Each row was made from one small tree. The marks that hang from a mark follow it in brackets, in the order of their numbers. Every link used is in the known rows. Write each row's tree.
Known rows:
j233{j15 j200 j275}: [ -7   3   0 -10 -13 -12   7  -7 -11   9   5  17  -6  -7  14  -7  11  -2
  -2   3  -7  -9 -17   0   0   4 -12  27 -14  -4  -5   4   7  10  19  -4
 -10   1  -7  15 -19  -5  -3   5  -1  -4 -16 -14 -24  -8  17   0  -8  -8
  -7   1  14   2  12   2 -15   1   9  -2 -18  -2]
j233{j200 j275}: [ -4  -4  13  -4 -15 -12   8   0  -7  12   4  13   6  10   9  -5  13   4
   1   3 -12  -7  -7 -10   3   7 -20  18 -11   1  -2  10   5   7   5   3
  -7  -1   2   3  -9  -5   3   1   6  -3  -5 -14 -19 -11   6  -3   0  -6
  -6   0  15   0  12   5  -7   3  10  -5 -18   1]
j275{j233{j95}}: [ -9   2   1  13   2   9   4   5  -4  -6  -5   1 -15   3  15   1  -7 -10
  -1   5  11 -10  12  11  -6  -4  11   7   2 -15  -5 -10 -10  -7  10  -6
  -9   0  -8  10  13  -4 -13  -4   5  -6   4  -1   0   6   7   6   7   6
  -2  -5   2 -12   1  -1  17   4  -9 -11   6   1]
j233{j15 j95}: [-12   5 -18  10  10   2   4 -14  -7  -1   1   1 -12 -13  14  -2   1 -14
  -6   4   4  -6   1  16  -9  -1   6   5   1 -14 -14 -14  -3   3  11 -11
 -11   2 -14  14   1  -8 -19  -4  -3  -2  -2  -1   0   4  10  -2  -9  -7
   2  -4   4  -2   0  -5   3   2  -7   0  13   3]
j233{j15 j200}: [ -5   5  -1  -8  -8  -4   4  -7  -8   4   7   9  -5 -14   6  -7   8   1
  -6   5   3  -1  -8  13  -8   0  -6  16  -2   1 -18  -5   0  14  12  -8
  -7   3 -12  10 -10  -4  -6   3  -2  -5 -11 -10 -12  -3  17   2  -4 -11
  -3  -4   5   6   5   2 -15  -2   4 -10  -9   0]
j21{j15 j200 j317 j658{j233}}: [  7  -3   2   9  25  -8   7  -2   4   6  12 -11  14 -11   2  27   1  -3
  14  -9 -30  21  25  -1  13   1  -7  -6   3 -12 -23 -14 -16 -12   1  -6
   4 -21  -2   3 -10 -19  19  -4 -19   3 -11  -6  14  -2  18  11   6  18
  -6  16  -4 -12 -14  -8   6  13   4 -25  -1   9]
j200{j233{j275}}: [-12   5   1  -3  -1   3  15  -4  -7  14   4   4  -1   6   5   2  13   2
   4  -1 -10  -1  -5 -12   3   4  -6  11 -18  -8   5  12  12  -9   0  10
  -1   4   6   8  -7   9   3   3  -4  -6  -8  -6  -9 -13  -1   0  -2   8
  -3   4  13  -9   9   7  -5   1  -3  -3 -17  14]
j275{j233{j15 j95}}: [-14   7 -13  13  11   8   3  -3  -7  -9  -8   6 -22  -9  20   3  -8  -7
  -6   4  17 -12   3  21 -16  -5  12  11  -3 -18 -14 -13 -12  -1  19 -14
 -12   0 -14  15   6  -3 -20  -3  -5  -6  -5  -1  -2  10  13  10  -4  -3
  -2  -7   3 -10   1   1  12   3  -8  -7   9   6]
j21{j15 j200 j317 j658}: [ 10  -1   2  10  18 -11   6  -4   2  12  10 -10  18  -4  -8   9   0   5
   3  -9 -22  20  18   0  12  -6   1 -12  -1  -7 -18 -10 -18 -13   1 -12
   4 -15   4   3 -13 -29  24   4 -18  12  -7 -15  20 -12  15  19  -2  22
  -8  15  -5 -11 -17 -10   3   6   2 -27  -5  -2]
j200{j233{j15 j95 j275}}: [-26  15 -17   6   9   5  20 -14 -11   9   4   6 -16  -6  15  -1  11  -7
   2   0  -2  -9  -9   0  -4   2  -3  15 -17 -23  -2  -1   8  -6  10   2
 -10   6  -8  20 -11   4 -16  -1  -2 -12 -14  -6  -5 -10   9  -5 -11   2
  -5  -3  17  -7   7   0  -8   5 -12  -8  -3  22]
j233{j15 j95 j200 j275}: [-11   1  -6   2  -3  -8   9 -11 -13   7   4  17 -14  -6  23  -3  12 -11
  -6   1  -9 -15  -8   1  -5   1 -14  26 -12 -15 -13  -6   4   7  16  -2
 -17   3 -13  21 -10 -11 -15  -3   4  -5 -13  -7 -18 -10  15  -4  -6  -8
  -6  -7  16  -2   8   0  -9   3   0  -8  -7   2]
j200{j233}: [ -9   7  -4  -6   2  10  12  -4  -5   2  -1  -5   0  -1  -4   0   8   4
   4  -3   0   2   0  -3   0  -3   2   1  -2  -8   0   7   6  -8  -7   8
   0   1  -2   3  -6   6  -1   0   0  -9  -1  -2  -1  -1   0  -1   0   7
   0   1   6  -3   2  -1  -3   3 -10  -3 -10  17]
j21{j15 j317}: [  0  -4  -3   2   3  -7  -4  -4  -8   2   4 -14  13  -2  -2   4  -4  -2
  -3 -14  -7  10   9 -11   9  -5   7   2   0   8  -7  -8 -17 -11  -3 -16
  -4 -11  -8  -5 -10 -11  17   0  -7  -2  -4  -3   3 -10   5  13  -9   6
 -11   8  -1  -4 -13  -7   3   0   0 -15  -4  -5]
j21{j200 j317}: [  4  -1   0   7   1  -1  -4  -9   5  18  13   0  11 -12  -9  -1   3   3
  11  -2  -5   8  16   1  11   2  -1  -6   5  -3 -19 -10 -10  -9  -3  -8
  10   2   8   0  -9  -9  17   9 -21   1  -8 -16   9  -1   8   2  -4   7
  -5   9   2  -1 -14  -1   3   2   7  -9  -5   2]
j658{j21{j200 j317}}: [  3   2  12   1   6   9   5  -7   0  26   5  -2   3  -4 -13 -12   9   9
   8  -3  -2  12  11   7  12   5   0  -5   3  -3 -23  -7  -9 -12   0  -6
  12   5  19  11  -4  -5  19  14 -30 -14 -10 -20   2  -6   7  -2  -8   3
 -13   5  -6   0 -11   6   6  10  10 -11  -4 -12]
j275{j233{j15 j200}}: [ -6   6  -1  -2  -9   4   7  -1 -12  -4   0  14 -10 -12  12  -3   0   3
  -6  10  14  -7   1  19 -10  -8   3  26  -8  -8 -18  -4  -7  13  23 -15
 -14   3 -10  14  -9  -7  -5   5   0  -8 -13 -14 -14   6  22  16  -2 -11
  -7  -2   5  -3  10   1  -2  -3   3 -10 -16   3]
j658{j21 j207}: [  4   5  12 -10  13  11  14   0  -5  13 -10   2 -24   4  17  -8   8  11
   4 -12   9  -4  -9   6  -6   4   1   1   0   2  -2   5  -4  -3  -6  -4
   9   6  10   9  -2  14   8   4 -12 -23 -18  -7  -2  -9   5  -4   0  -2
  -7   1  -8  -7   3  -3   4  11   3  -5  10  -3]
j658{j233{j15 j275}}: [ -8  -1 -12  -2  14  -8   8  -7  -6   0   1   6 -14 -17  21  13   3  -8
   8  -1  -9  -8 -14  -1   1  12 -11  20  -7  -8  -5  -1   8   1  21   5
  -4  -1  -7  12  -9  10  -8  -2 -10  -7 -17   3 -22  -1  12   1  -6  -5
 -10   1   8  -2   8   2  -7   5   2   5  -1  10]
j275{j233{j200}}: [ -2   3  14   2 -17   3   5   7  -8  -5  -1   8  -5   2   9  -2   2   5
  -2   6   7  -6   7   5  -6  -7   1  17  -8  -5 -11  -1  -2   5   9  -6
  -7  -2  -3   4   0  -8  -1   4   5  -6  -2 -13 -10   3  13  13   8  -5
  -2  -1   4  -4  10   5   6   0   3  -7 -18  -4]
j21{j200 j317 j658}: [ 11  -1  10  12  13  -3   2  -5   4  13  13   5  14  -6 -18   3   9   5
  16  -2  -9  12  20   3  10  -3  -1  -8  -4  -5 -18 -13 -16 -11  -2  -2
   2  -8   8   9 -15 -23  13   7 -23  10  -3 -16  17  -6  11  10   4  10
   2  12  -2  -8 -10   1   5   0   6 -19  -2   4]
j233{j15 j95 j200}: [-10   6  -7   1  -3   1   5 -14 -11   1   6  12  -7 -12  14  -4  10  -7
  -9   5  -2 -10   1  18  -9  -7   0  18  -6 -15 -19  -9   0  11  10  -9
 -14   2 -20  15  -4 -12 -20   1  -4  -8  -6  -7  -7  -1  18  -3  -1 -10
  -2  -9  11  -2   3  -4  -9   2  -7 -12   0   2]

Write each row's tree:
[ -8   3  10   7 -11   5   4   3  -9  -1  -1  12  -8   1  16  -2   3  -7
  -4   6   7 -12  12  16  -6  -6   5  16  -2 -13 -17  -6 -10   5   8  -5
 -12  -1  -9  13   5 -14 -12  -3   8 -10   1  -7  -7   6  17   3   9 -10
   0  -8   8 -13   3  -1   4   4  -7 -17  -7  -1]
j275{j233{j95 j200}}
[-16   3 -12   9   5  -3   6 -10  -9   2   0   9 -15  -1  20  -3   2 -13
  -2  -3  -1 -14 -13   1  -3   6  -6  17 -10 -15  -2  -6   1   0  16  -5
 -11   3  -6  21  -3  -5 -15  -3  -3  -1 -10  -6 -10  -4   5   0 -13  -1
  -6  -6   8  -6   3   0   0   0  -3   3   8   2]
j233{j15 j95 j275}
[ 15   3   6  -2  25   7  13   0  -1  -7  -2   2 -23  -8  21  19   9   3
  20  -9 -11  -2   8   7  -8   6  -6   0  -1  -4  -6  -4  -4  -2  -7   2
   5  -6 -11   8  -2  11  -4  -4  -4  -8  -9   5   1   2  14   4  19   6
   1  12  -9 -16   5  -8   3  11  -7  -8  10  21]
j21{j658{j207 j233}}
[ -8   0  11   1 -12 -12   7  -2  -8  14   4  20  -4   8  16  -4  20 -13
  -4   0 -16 -13  -1  -7   1   2 -15  18 -10 -10  -3   0   1   1   7   5
 -11  -2  -2  10  -4 -12 -10  -8  10  -5  -4  -7 -13 -12   8  -5   3  -3
  -4  -7  15  -5   8   2  -8   9  -1 -10  -6  -3]
j233{j95 j200 j275}
[  8  -1  16  -5   2 -16   5  -2 -12   2   9  -3  18 -13   2  26  12  -6
   0  -7 -27  11  20   1   9   0  -8   9   0   0 -24  -6 -16   0  -3  -8
 -10 -18 -16   6 -15 -18   6  -9  -8  -2  -8  -1  -7 -11  24  19  12  14
  -6  14  -1  -6  -9 -12  -1  10   0 -26 -15   4]
j21{j15 j317 j658{j233{j200}}}
[  2  -2   6 -10   5   4   9  -3  -7   2   0   9 -23 -11  37  12  19 -15
   9  -7 -17 -16   9   6  -2   4 -12  13   6  -9 -18 -13  -7   4 -10   0
  -1  -3 -20   3   1   5 -12 -11   4 -23 -14   5  -9   2  19 -15  20  -9
  -1  -3   7 -11   3  -8  -1  18 -12 -10  15  14]
j658{j207 j233{j95 j200}}
[  0   3   5   4  15  -7  10  -5   1  27   2 -13  11   5  -8  -1   2   7
  -2 -12 -10  17   7  -3  11   1   5  -2   5  -5 -20  -5 -14 -13   1 -16
   7  -6  12   4  -7 -13  28   9 -21 -15 -14 -19   8 -12   6  11 -16   8
 -18   5  -7  -5 -19  -1   5   9   7 -21  -3 -17]
j658{j21{j15 j200 j317}}
[  2   0  16  -7  -4 -10   8  -4 -19  13   6  -5   9  -6   6  14   9  -5
  -7 -13 -15  11   5  -1  11   7  -5  17   1   2 -23  -4 -12  -2   1 -10
   2 -10  -7   4  -6  -2  11  -1 -15 -28 -21  -6 -21 -11  14   4   3   4
 -20   5   2  -1 -10  -3  -2  16   1 -23 -13 -12]
j658{j21{j15 j317} j233{j200}}
[ 14   2   8   5  23   6  15   2   9  12   3   4 -14  -1  11   0  15  14
  15  -5 -11   1  10   9  -3  -3  -6 -13   2 -17 -12  -6  -6  -8  -5  -3
   9  -5  11   7  -8  -9  12   1 -10   1  -7 -16  18  -6  16   3   7  12
   1  14  -7 -18  -3 -10   4  11   1 -14   9   9]
j21{j200 j658{j207}}
[ 17  -6   5   1  38  -5  17   1  10   4   0  -9 -16  -9  28  26   7   5
  15 -13 -30   4  15   1   1   2 -11  -8   7 -18 -12  -4 -10 -14  -4  -6
   9 -17  -2   2  -4  -5  17  -5  -4  -8 -22  -4  15  -3  20   8   7  16
  -6  18  -9 -25  -4 -14   5  19   0 -17  12  16]
j21{j15 j200 j658{j207 j233}}
[-13   3  -4   2  -6   7   7  -3 -12  -5   0  14 -17 -12  21  -5   1  -6
 -11   6  14 -13   7  20 -14 -12   6  24  -5 -17 -25 -14 -10  11  18 -14
 -18   5 -18  18  -2 -10 -15  -3   2  -7  -6 -10  -8   6  22   8  -1  -9
  -6  -6   9  -9   4   1   5   3  -7 -16  -5   3]
j275{j233{j15 j95 j200}}
[ -6   6   3  -9  17   9  25  -5  -6  21   4 -17  -1   1   4   4  11   6
   0 -10 -15  13   1  -1   7   1   4  -1   1 -24  -6  11   1  -7   0  -1
  12  -6   8   9  -5  -5  19   7 -10 -22 -24 -17  10 -16   2  -1 -12  17
 -14   2   1  -9  -4   2  -4  14  -2 -19  -7  -1]
j658{j21{j15 j200{j233}}}
[ -5   6   1   7  22   8  21  -8   2  16  11   0  -2  -1   1   5  13   0
  11  -2 -15   4  20   8  -1  -6   3 -14  -3 -34 -12  -9   3 -12 -10   4
   5  -1  -1  20  -8 -18  -5   0  -9   2   0  -9  28  -4  10  -3   8  20
   5   6   6 -16  -4   0   0  10 -15 -22  -2  17]
j21{j200{j233{j95}} j658}
[  8   9  -6  -3  24   6   6 -14  -9  -5   7   9 -17 -24  11  16   9   3
  18 -11   3   1   4  15 -11   4   0   8  -1   1 -24 -17 -13  -6  -2 -12
   0  -1 -17  11 -20   6  -5   3 -26 -12 -18  -3  -8  -3  34  14  11   7
  -1  17  -9 -14  -7 -15   4  10  -4 -13   8  25]
j21{j317 j658{j207 j233{j15}}}
[  2  13   5   0  15  10  22  -6   6  16  11  -1   0   1 -11   3  16  10
  13   3 -15   9  15   9  -1  -2   0 -10  -4 -24 -10   1   3  -8  -4   6
   6  -2   7  14 -13 -12   4   5 -10   3  -3 -14  22  -9   8   4   5  19
   4   8   1 -11  -1  -2  -6   6  -4 -20  -8  19]
j21{j200{j233} j658}
[-12   2 -21   3  16   1   4  -8  -4  -6   4   0 -18 -22  23  13  -5 -18
   4  -3  -5  -8   5  13  -6   3  -2   8   2 -19 -16 -16  -1   2   8  -7
  -6  -4 -17  14   4   3 -25  -9  -6  -9  -9  10  -6  11  16  -7   3  -6
  -3  -2   3  -5   1  -4   2  10 -13  -1  16  15]
j658{j233{j15 j95}}
[  0  10   5 -15  25  15  32  -8   2  25  -9 -17 -21   4  19   2  14  16
   7 -17 -10   6  -2  -5   3   1   3   0   4 -17  -8   9  -2 -13  -8  -8
  14  -6   7   8  -7   6  26  10  -9 -30 -34 -17  12 -17  10   1  -8  13
 -12  11  -3 -17  -5  -5   1  21  -3 -22   2   8]
j658{j21{j15 j200{j233}} j207}
[-13  10 -10  -2  11   2  13 -13   0  19  13 -18  17  -7  -4   9   7   3
   7  -9 -16  15  18 -10  12  -2   8  -4   1 -14 -18  -2 -10 -20  -7  -8
   7  -9   3   0 -12 -10  28   9 -14  -8 -18 -18  14 -11   5   8 -10  16
 -12  12   6  -6 -16  -3   2   5   1 -24  -9   7]
j21{j15 j200{j233} j317}
[-12  13   0  -2   3  10   9 -15  -3  22  17  -3  13  -2 -10   5  14  -1
  14  -2  -9  11  16  -5  11  -1   0  -1  -1  -7 -19  -6  -4 -19  -7  -2
   8   2   7   2 -16  -4  14  11 -22  -7  -9 -16  14   1   6  -1  -1   8
  -3  12   7  -6 -14   0  -4   3   2 -17 -12  16]
j21{j200{j233} j317}
[-11   3  -6  -3  13   0  15  -8   4  12   1 -17   7  -1   9  11   5   8
   6  -6 -19   7  12  -9  10  -4   2  -6   6 -22  -7   7  -1 -10  -2  -4
   8  -8   2  -2  -6  -9  17   6  -1  -7 -15 -12  18  -9   1  -1  -8  15
  -4   7   5  -9  -6  -4  -7   7  -3 -17  -6  10]
j21{j15 j200{j233}}
[-16  16 -14  -4   5   3  18 -17 -11   7   5   7  -9  -4  10   0   8   4
   6  -3   0  -1 -15   1  -6   3  -5  18 -16 -12   0  10  14  -4  13   1
  -7   7  -3  14 -16   6  -1   5  -6 -10 -15 -14 -10 -12  11   3 -10   2
  -8   6  13  -6  13   5 -14   0  -3  -4 -15  17]
j200{j233{j15 j275}}
[ -1   4  22  -8  -8   1   4  -6 -17  11   8   6   3  -8  -3   6  14  -3
   0 -10  -7   5   4   5   6  11  -5  14   2   6 -24  -5  -7   0  -5  -3
   0   3  -5  10 -11   0   1   3 -20 -24 -13  -2 -23  -3  17  -3  13  -5
 -14   4   3   3  -3   5  -2  15   4 -16 -15  -5]
j658{j21{j317} j233{j200}}
[-20  14 -19   8  14  11  13 -27  -8  17  15  -3  -5 -18  -1   2  12 -10
  10  -2  -3   6  16   8  -1  -5  10   2   4 -20 -29 -17  -6 -17  -2  -7
  -3   4  -4  15 -16  -8   1  11 -22  -9 -11 -16  11  -2  19  -3  -6   7
  -6   7  11  -2 -15  -5  -2   5 -12 -23   1  21]
j21{j200{j233{j15 j95}} j317}
[ -3  -1  -7   1  23  10   6   1   1  -5  -7   4 -28 -11  34  13   8 -12
  15 -12 -11 -14   7   2  -3   8  -6   7  11 -15  -9 -12  -3  -3  -7  -3
   3  -3 -15   3   8  13 -13  -8  -1 -20  -9   9  -1   5  13 -15  11   0
  -1  -3   2 -12  -3  -8   8  16 -13  -4  24  19]
j658{j207 j233{j95}}
[  1  -2   6  -1  18   1  14  -3   5  17  -2 -16  -2   3   5  -3   0   6
  -4  -4 -12   9  -1   0   8   0   4  -6   9 -13  -9   3  -5  -4   3  -9
   9  -7  10   5  -1 -10  20   5  -7 -14 -17 -14   8 -13   2   2 -15   8
 -17   1  -6 -10  -2  -3   3  13   6 -13   3 -18]
j658{j21{j15 j200}}
[  9   5   5  -5  19   6  10  -3  -2  26  -1 -13  -6  -4   9  -3   5  15
   3 -15  -7   7   8  -3   8   2   2  -4   8  -3 -22  -8 -17 -18  -6 -22
  13  -4   8   1 -10  -6  32  12 -24 -25 -31 -23   9 -16  14   3 -15  10
 -22  13 -10 -12 -18  -9   7  14   8 -23   9 -10]
j658{j21{j15 j200 j317} j207}
[ -5   0   2   1  18   2   9  -3  -1   2  -5   9 -28   0  44  15  11 -10
  16 -11 -17 -13   2  -7  -3  16 -18  14  -1 -13  -5  -7   2  -9  -5   1
  -4  -3 -10   6   3   9  -8 -13   4 -18 -18   6 -12  -2  10 -12  10   3
  -6   6   5 -17   3  -2   9  18  -6   1  17  16]
j658{j207 j233{j95 j275}}
[-11  -1 -11   3  30  10  17 -14   2  13   3  -2 -24 -16  20   6   5  -8
   7  -2  -8  -1   3  23  -3   9  -6   2  13 -31 -29 -18  -2   3  17  -4
   6   4  -3  23   4   4 -14  -1 -22 -23 -16   0   2   9  13  -9  -4  -4
 -13  -4  -3  -9  -2   5   5  18  -5  -6  17   0]
j658{j21{j200} j233{j15 j95}}
